Each row was made from one walk, in order. Every step used is in the known rows, and no mark comes twice. Write each row's walk.
Known rows:
G X S Z C A: [-29.3   3.0   5.1 -19.8  29.1  21.3 -35.4  25.5  24.5  22.4   3.4  13.9
 -27.8 -23.5  19.9 -39.4 -23.9  17.3  17.4  29.7]
C Z S: [-13.3 -12.1  -9.7 -10.3  19.1  20.8 -40.6  16.3  25.5  25.7  -3.0  17.6
 -32.3 -26.8 -24.3 -13.2 -11.9 -10.9  18.5  32.3]
G X: [-28.8  -1.4  27.1 -17.0  18.9  -3.4 -24.5  23.3  32.4  11.1  -4.8 -20.9
 -33.0 -38.6  12.4 -20.8  -9.8  17.3   3.2  42.8]
H A S X G: [-63.2 -20.9  36.2 -16.7  49.3  11.0  17.6  26.8   6.2   2.1  -4.6   0.3
 -63.4 -19.9  10.5  34.5  14.0  -9.4   1.9  37.0]
D S Z C: [-43.0  -2.2   3.5 -33.7  48.4  25.5 -45.7  27.5  48.9  32.0  28.2  36.8
 -15.3 -24.8  -5.3 -22.7   0.0   7.8  16.1  47.5]
X S Z C: [-33.2   4.8   5.3 -23.9  51.6  31.0 -38.1   9.4  26.7  23.6   8.8  30.0
 -20.4 -25.8  -2.4 -31.4 -19.9  17.7  12.0  26.4]
A C Z: [-37.5  -8.1   7.6 -16.6  41.0  -3.1 -45.8  19.8  37.4  32.9 -11.2  17.2
 -32.8 -42.7 -18.6 -15.5  -2.0  -5.0  25.9  32.8]
A G: [-49.3  -1.5  23.9  -8.2  28.8  -7.4 -31.6  12.3  47.7   2.6 -10.7   5.2
  -5.3 -22.9  12.6  -2.6   6.8   1.9  -0.9  32.4]
D S Z: [-41.0  -4.0   4.3 -28.2  57.1  28.0 -42.9  25.2  47.1  20.2  22.3  33.4
 -15.1 -27.4  -6.5 -10.3   5.9  13.6   7.1  46.5]
S Z: [-36.0   9.5   8.2 -27.1  51.4  19.5 -36.1   6.0  48.9  18.2  11.2  20.6
 -21.5 -26.0  -8.4 -19.5  -4.9  18.0   1.6  49.6]
H A C Z S X G: [-51.1 -12.9  31.2 -34.8  53.2  16.1  -6.6  23.7   6.8  19.9 -24.5  32.5
 -64.5 -19.2 -10.1  38.5   0.4 -20.0  21.2  30.0]
X G: [-49.0   0.4  24.0 -13.0  36.9  -0.3 -21.9 -14.2  31.9   2.2   4.5 -20.7
 -39.6 -27.1  -5.1   7.6  -1.6  13.1   8.3  27.1]
D S A C Z: [-39.4 -21.2  -1.5 -17.8  65.7  22.2 -36.1  40.0  30.7  19.6  -2.6  41.8
 -17.1 -40.9  -5.0   1.0  11.1 -15.8  22.3  29.3]
Z C: [-38.0   8.5  11.8 -22.1  14.8  -1.0 -30.6   8.2  42.2  28.6  10.8  -4.2
 -22.4 -26.4  -8.4 -28.3 -16.9   8.5  21.0  39.8]
Z S X G: [-41.5  -4.1  32.0 -16.7  33.1  20.9   3.7  -0.8  28.9  11.1  -4.3  19.2
 -47.7  -7.0 -17.5  29.1  -8.7   5.7   3.4  39.4]
C A G: [-48.1   6.6   3.0  -5.1  11.0  -7.2 -32.6  14.4  49.0   3.5  -2.5   2.6
  -5.4  -7.8  14.6  -8.3   0.8   1.9  12.7  28.8]
X S Z: [-31.8   3.1   5.5 -17.9  58.6  33.5 -34.4   9.0  25.7  12.3   2.7  25.8
 -21.0 -27.9  -2.7 -18.0 -12.5  22.4   3.4  23.2]
X S Z C A: [-35.4   8.8 -10.8 -22.1  36.1  30.7 -39.6  12.0  30.7  23.2  13.1  29.2
 -18.7 -13.9   0.6 -33.4 -23.0  15.8  23.4  23.2]
G X S Z C: [-30.5  -1.7  19.4 -23.5  42.9  23.1 -36.4  25.0  21.6  22.2  -1.6  15.3
 -29.4 -34.9  18.4 -35.4 -20.1  17.6   7.9  32.3]
D S A G X: [-47.3 -22.8  21.4 -12.7  52.2  14.5 -22.5  43.8  34.2  -4.8  -7.8  25.4
  -3.5 -32.9  37.5   9.6  18.0  -7.8  -1.6  32.7]
Z S: [-20.1  -1.9  12.5 -21.0  11.3  16.3 -19.8   9.2  41.2  11.3  -5.2   9.1
 -19.9 -24.1 -19.7  -8.7 -10.5   0.6   0.2  37.2]

Which walk is each row?
[-54.3 -14.0  10.9   5.7  23.5   4.3   2.2  15.4  35.5   9.0   7.6   1.5
 -51.6  -6.5  -2.5  11.5   4.1   1.6  16.0  35.4]  C A S X G
[-58.6  -9.7  11.1  -4.1  13.0   2.8  -3.7  16.1  36.0  24.5  14.2   5.3
 -49.1  -7.1  -1.6  -5.5  -6.6  -5.2  27.6  37.5]  Z C A S X G
[-39.3 -16.5   8.2 -14.2  46.9  15.8 -22.2  23.8  47.7  16.0   6.8  20.6
 -25.3 -36.0  -2.0 -27.2   8.8  -4.6  -8.5  43.5]  A S Z
[-44.4  -0.7   9.9  -7.3   4.3  -1.8 -34.2  26.9  29.1  13.8  -9.7   4.4
 -15.4 -15.0  30.8 -29.7 -15.9  -0.7  22.5  19.2]  Z C A G X S
[-32.5 -12.4  32.2 -17.2  54.5  13.7 -12.8  31.8  14.7   0.9 -29.3  12.7
 -22.7 -48.7  23.4  -9.9  -8.2   5.4   1.6  20.7]  G X S A C
[-22.6 -11.2  -0.4  -8.4  27.5  26.1 -23.2  23.4  21.2  32.8  -3.0  34.9
 -46.4 -12.7 -26.0   8.2 -14.6  -4.2  21.4  41.5]  C Z S X
[-43.0  -9.8  14.5  -0.8  59.4  24.2 -16.8  16.7  16.1 -10.4 -19.8  24.8
  -0.2 -25.8  24.8   5.4   0.8   0.0  -1.0   6.5]  X S A G
[-38.0  -9.5 -10.0 -10.8  26.8  12.6 -23.8  24.7  50.4  14.7  13.1  16.4
 -23.4 -20.4  -0.4 -30.7   2.8  -3.2   6.6  41.0]  C A S Z
[-58.0 -25.2  32.9   2.1  42.3   6.5   7.2  14.3  29.0   9.8   2.9   3.1
 -56.5 -23.0  -3.3  21.4  10.2  -0.1   1.3  38.5]  A S X G
[-56.2   1.5  33.4  -8.9  48.3   7.1  -1.6  -6.6  27.8   9.0   4.3   2.5
 -51.6 -10.6  -7.4  31.7  -5.7  22.8  12.0  40.7]  S X G
[-35.6 -12.0  -6.0  -2.2   5.0  -0.8 -19.3  26.1  42.9   9.2   7.7  -8.1
 -26.1 -23.5  -0.7 -24.7   1.5  -5.5  13.4  33.0]  C A S
[-50.6  -8.0   6.0 -26.1  30.9  15.0 -48.3  43.5  54.2  21.6  15.0  38.9
  -9.1 -15.4  29.6 -23.9   5.2  -0.7  13.7  44.3]  D S Z C A G X
[-41.0  -7.5  -6.3  -9.4  -4.9  -1.9 -22.8  27.0  45.3  25.6  15.4  -3.0
 -27.0 -20.1  -1.9 -40.8  -9.6 -11.2  24.0  37.8]  Z C A S
[-37.8  17.8  -9.2 -31.6  27.5  14.1 -39.6  10.1  54.1  30.1  21.1  24.6
 -19.7 -11.0  -6.6 -39.8 -18.2  10.6  22.4  46.8]  S Z C A
[-45.8   5.5  -3.3 -14.7  40.6  23.4 -42.7  14.8  35.2  16.8   2.5  39.4
  -6.9  -8.7  16.2 -28.0 -14.4   5.8  15.5  17.8]  X S Z C A G
[-13.3 -14.9 -14.1 -10.4  37.9  32.3 -27.9  20.8  17.9  16.5  -8.4  30.1
 -25.7 -26.8 -15.0  -5.3 -11.3 -21.3  15.4  30.1]  C Z S A
[-47.6  -6.4   1.4  -5.3   3.9   3.3  -7.0  31.2  41.0  30.5  13.0  12.4
 -36.8  -7.5  -3.5 -20.8  -9.8  -5.1  27.4  45.9]  Z C A S X
[-49.3 -11.2  15.2 -37.1  44.1  17.4 -12.4  37.9  25.6  18.9   6.7  18.2
 -37.4 -28.1   8.2 -18.5   5.8 -18.5   2.3  44.2]  H A S Z C
[-25.8 -19.6  -7.5  -6.8  39.0  26.6 -30.4  26.1  22.9   7.8 -20.6  42.5
 -14.3 -20.2   1.4   1.9  -0.9 -29.5   8.0  26.0]  C Z S A G
[-33.2 -15.6   0.0  -7.5  68.6  27.7 -27.2  23.6   8.8  12.6 -20.1  36.4
 -22.0 -41.4  -1.4  -5.5  -7.6  -5.6  18.5   7.1]  X S A C Z
[-31.6 -14.0   5.4  -5.9  37.8  25.1 -19.9   8.1  15.2  24.4  -3.8  27.9
 -56.1 -11.8 -24.0  23.2  -9.9  -7.1  20.5  34.3]  C Z S X G
[-36.4 -10.7   4.4 -17.0  61.2  11.1 -25.9  22.8  31.6  17.0 -15.9  31.7
 -21.7 -41.7  -7.8  -6.7  -1.0 -14.0  18.3  29.3]  S A C Z
[-30.3 -14.9  26.2 -18.0  31.9  18.7  -6.9  28.4  34.6  -8.6 -31.0  27.0
  -5.5 -27.0  25.7   2.2   2.2 -20.5 -16.6  34.5]  Z S A G X
[-27.0 -12.5   7.3 -20.3  30.3   8.2 -39.3  23.8  38.3  30.3 -22.0  31.6
 -31.9 -38.1 -26.1 -11.7  -5.2 -19.2  16.8  32.8]  A C Z S
[-49.1  12.6  -1.5 -25.7  28.1   9.4 -41.9  13.9  58.7  21.4  10.3  35.5
  -7.5  -5.1  11.6 -30.6  -8.1   0.9  16.0  44.0]  S Z C A G
